What can hang from each mark
G: F J
R: N S Z
N: R
Z: B R
X: B F
F: G X
B: X Z

Every row comes from one small tree of marks. The marks that hang from a mark follow it in brackets, in alphabetical order. Every link used is in the known rows. Which tree was each row made from?
Known rows
X{B F}: [ -5.5 -48.5  16.3 -49.4  -7.7 -17.7   6.3  -5.0 -11.9   6.6 -17.7  -3.8
  42.9  15.8  11.7 -16.0  -1.6   1.5  31.7   3.7  -3.0]
Z{B{X{F}} R{N S}}: [ 17.8  36.3  35.4 -17.5   0.1  -5.1 -33.2 -12.0 -12.6 -22.8 -14.2 -14.5
  34.5 -27.4  13.3  -5.3  56.4   7.7 -39.9   1.6 -23.0]
N{R{Z}}: [-12.7  -9.0  20.2 -29.6  14.8 -16.0  11.7  15.2  -0.7  57.5  20.8  -3.2
   9.1   3.9 -54.2 -10.4  22.5  11.3 -19.3   2.9  12.6]
Z{B{X} R{S}}: [ 29.1  24.7  46.7   4.7  18.5   2.3 -28.0 -14.6  -9.9  11.5  -8.1 -18.5
  19.3 -31.0 -18.0  -0.6  33.8  30.2 -25.0  -6.9 -14.6]
R{N S Z{B{X}}}: [ -3.4  36.0  42.4  16.5   6.7  -8.2  -8.1  -9.4   6.9  21.2  -0.7  -7.4
  27.5 -29.9 -32.6   0.4  63.1  -2.8 -52.3  -4.9 -23.3]
X{B{Z{R{N}}} F}: [  6.8 -21.4  16.7 -36.6   3.3  -5.1  -3.6  -0.6 -10.2 -18.2  -8.9 -15.1
  50.2   5.2  49.3 -25.1  23.8  -5.5 -21.6   1.6  -9.4]
F{G{J} X{B{Z{R}}}}: [ 21.8 -31.7   1.6 -30.6  -4.5  -6.6  12.9   6.3   5.7 -25.5  24.4 -36.8
  36.2   1.1  42.4 -17.6  -2.7  12.6  21.9   1.8   3.7]
G{F{X{B{Z{R}}}} J}: [-27.1 -12.8   8.3 -30.8  -1.0   3.7   9.4 -17.5  -1.3 -10.9  18.9 -31.1
  38.9  -2.1  10.6  -7.2   9.9  15.7 -13.6   1.8  17.2]
B{X Z{R{N S}}}: [ 18.4  30.2  52.0  28.3  19.4   2.7 -22.2  -1.8  -1.5   2.2   7.5 -14.0
  38.3 -21.9 -16.4 -17.4  34.5   3.1 -61.1  13.4   4.6]
X{B{Z{R{N}}}}: [  7.6 -18.1  38.7  -8.8  18.2  -1.4  -0.1  -3.2  -7.4   2.5  -3.8 -16.1
  40.1  -2.5  28.9 -17.2  25.1   7.2 -38.2  -4.0  -1.6]
G{J}: [-19.7 -20.2  39.5 -18.7   1.9 -10.4 -15.7 -12.1  -5.0  27.8  11.2 -16.8
  22.7   0.3 -31.6  -3.2   2.5  26.1  -0.4  12.3  33.8]
N{R{S Z}}: [-24.2  11.2  25.7 -21.3   0.5 -20.2  28.1  12.6   0.8  55.3  28.2  -6.3
   4.6  -1.4 -65.0 -10.4  17.9  -7.6 -53.2  14.7  14.7]
F{G{J} X}: [ -0.1 -24.9  17.7 -31.3 -14.0 -21.9   0.8   8.4   6.1  -2.9  25.9 -23.6
  27.6   4.5  -3.4  -6.0   5.6  14.6  37.1  12.2  17.8]
G{F{X{B}} J}: [-49.6 -24.4  19.4 -37.3 -15.8 -12.7  19.4 -21.1  -2.7  -1.0   9.5 -15.4
  37.4   5.0 -16.6   5.6  10.3  14.1  12.6   4.2  21.0]
G{F{X{B{Z}}} J}: [-46.2 -27.5  17.2 -26.0  -1.8  -1.7  25.4 -19.1   6.0  -2.8  17.3 -24.2
  45.5   7.9  -4.0  -9.1  -2.9  17.0   7.2   4.2  21.5]
B{X Z{R}}: [ 40.7  -5.1  36.4  14.9  37.3  11.0 -36.3   2.8  -3.3  18.8   1.0 -13.6
  35.1 -11.6 -17.9 -21.0  14.8  34.4   0.7   0.7   5.0]
Z{B{X} R}: [ 41.6   4.2  41.9  -2.9  34.1   6.9 -44.7 -11.8 -11.9  14.6 -15.1 -15.8
  22.4 -24.6  -7.6   0.0  37.6  49.9   7.0 -18.2 -15.3]
X{B{Z{R}} F{G}}: [ 37.0 -43.1  -4.7 -43.7   1.9  -3.8  -0.9   5.5  -8.6 -21.6   2.7 -18.7
  47.1  10.9  55.3 -33.7  -0.8   7.1  46.5   1.0 -17.7]
Z{B}: [  3.2 -17.8  48.9 -20.9  23.3  -6.1 -12.8 -13.8  -7.2  33.1 -10.4 -14.6
  20.4  -4.5  -5.0  -3.8  18.0  40.5  10.2 -15.2  -7.8]
F{G{J} X{B{Z}}}: [  4.2 -46.0  10.1 -26.4  -6.6 -12.2  28.8   3.6  13.0 -16.5  22.5 -30.1
  42.8  11.4  28.5 -19.8 -12.1  11.5  44.0   4.9   8.5]
Z{B R{N S}}: [ -1.1  31.6  54.3 -11.5   5.6  -9.2 -13.8 -14.6 -13.1   9.8  -1.8 -21.1
  16.8 -25.5  10.1   1.7  51.1  10.5 -74.5  -4.4 -12.4]
B{X Z}: [ 23.6 -19.5  45.0  19.6  36.7   5.9 -19.6   0.5   3.9  27.2  -1.0  -7.0
  41.8  -1.5 -32.1 -22.9   2.6  34.9  23.3   3.8   7.9]

Which tree is each row?
[-48.5  -5.5  24.8 -30.4  -9.8 -11.6  -2.9 -16.5  -0.7  11.7  20.1 -16.7
  28.6   1.8 -34.2   4.2  18.4  18.9   4.5  11.4  30.0]  G{F{X} J}
[-29.9  19.1  37.5   0.2 -12.4 -22.3   9.4   2.7   4.5  39.2  15.6  -2.9
  23.8 -10.4 -38.3  -7.2  47.4 -32.5 -74.5  14.6   1.6]  R{N S Z}
[ -2.6  -1.1  21.4 -30.1 -12.0  -9.8  12.5  -2.3  -8.5 -19.9  -2.0 -18.2
  46.2  -0.9  38.4 -25.6  18.5 -25.9 -57.9  14.3  -8.0]  X{B{Z{R{N S}}} F}
[-20.4   2.2  18.5 -19.4  -3.7  -3.6  31.2  -9.3  -1.7  -1.4  14.3 -21.7
  37.0  -3.7   4.0 -14.0  10.9  -8.0 -38.5   5.9  -1.0]  G{F{X{B{Z{R{S}}}}}}
[ 12.4   8.1  25.5 -13.6  34.6  -2.0  -4.9   2.7   2.3  40.1   4.4  -6.7
  10.9 -15.6 -50.7  -2.8  38.2  39.9   1.1 -16.4 -10.9]  N{R{Z{B{X}}}}
[ 18.7  -4.9 -11.4 -31.2  -6.4  -3.1 -27.6  -7.9   6.6 -12.5  10.9 -18.6
  34.9 -15.8   1.0  -9.2  35.9  21.7  56.2  -2.8 -21.3]  R{Z{B{X{F{G{J}}}}}}
[  8.1 -16.1  11.4 -34.5  -8.7  -6.1  14.1  -2.4  -8.4  -6.6  -0.5 -20.6
  40.4   3.2  28.2 -28.9  -5.7 -14.7 -28.2  12.1  -5.6]  X{B{Z{R{S}}} F}
[ -2.7   2.3  43.5  -0.8   2.5  -6.6  15.7  -6.8  -5.8   0.7   3.8 -18.5
  36.0  -7.8  18.7 -17.2  20.6 -13.5 -72.1   6.6  -1.0]  X{B{Z{R{N S}}}}
[  8.7 -12.9  33.8  -5.6   7.9  -2.2  18.3  -6.0  -5.7  15.1   5.0 -21.0
  30.3  -4.2   8.3 -21.2  -1.6  -1.4 -42.7   5.3   0.6]  X{B{Z{R{S}}}}
[  0.4 -50.5  14.2 -38.3   5.9  -6.8  14.4  -1.4  -2.8   4.3  -9.9 -10.5
  51.0  18.8  23.6 -30.8 -13.4   6.2  29.5   3.5  -3.8]  X{B{Z} F}
[-26.1 -31.9  22.9 -21.6   9.5  -4.8  30.0  -9.3   3.4  10.0   4.1 -12.2
  49.1  13.3  -1.5 -15.5   3.1  12.8  18.4  -3.4   2.0]  G{F{X{B{Z}}}}
[ -3.0 -30.7   6.5 -47.1 -18.4 -16.3 -17.3  -3.9  -5.8 -11.0  17.2 -15.6
  35.6   9.2   5.7 -16.1   1.2  15.6  55.2  18.5  13.9]  X{F{G{J}}}
[ -1.9 -43.3  12.9 -37.5 -19.0 -23.5  22.1   1.5   4.3 -15.6  14.4 -22.0
  33.8   8.2  16.8  -4.8  -2.6   8.4  48.5   4.4   8.2]  F{G{J} X{B}}
[ -7.7  23.5  52.3  -5.4  -3.5 -16.0 -12.4  -3.1 -12.7  15.6   7.6 -12.2
  21.4 -14.9 -12.8  -4.1  41.2  -9.3 -75.2  14.5   8.2]  Z{R{N S}}
[-24.2  26.5  41.0  -6.0  -2.9 -16.2   8.0 -10.1   4.7  34.2   6.8 -12.8
  18.4 -20.1 -14.6  -0.5  58.0 -10.9 -72.8  -4.0 -19.1]  R{N S Z{B}}
[ 18.8  40.0  57.1  10.2  15.4  -1.9 -29.9 -15.2 -10.0  -2.5  -9.6 -15.4
  25.1 -35.6  -6.9   3.4  59.4  19.4 -53.5  -5.8 -15.5]  Z{B{X} R{N S}}
[ 17.7 -21.9   7.7 -25.8  -7.6  -8.4 -32.2  -3.3  -3.6 -21.3   9.3 -10.4
  44.3  -0.3 -10.9 -15.2   7.8  23.9  73.2  17.3  12.2]  B{X{F{G{J}}}}
[ -4.3 -49.5  -0.4 -55.1 -23.9 -17.6   5.0  -9.9  -7.8 -24.2   5.6 -14.4
  44.0  13.1  23.9 -14.4  -5.7   9.2  63.1  10.2   6.6]  X{B F{G{J}}}
[ -1.7  20.8  49.6   6.3   9.3  -5.1  -5.3  -0.7  -4.3  14.3  14.7 -19.2
  28.6 -12.4   1.6 -19.5  29.2  -6.3 -78.5  15.1   8.9]  B{Z{R{N S}}}
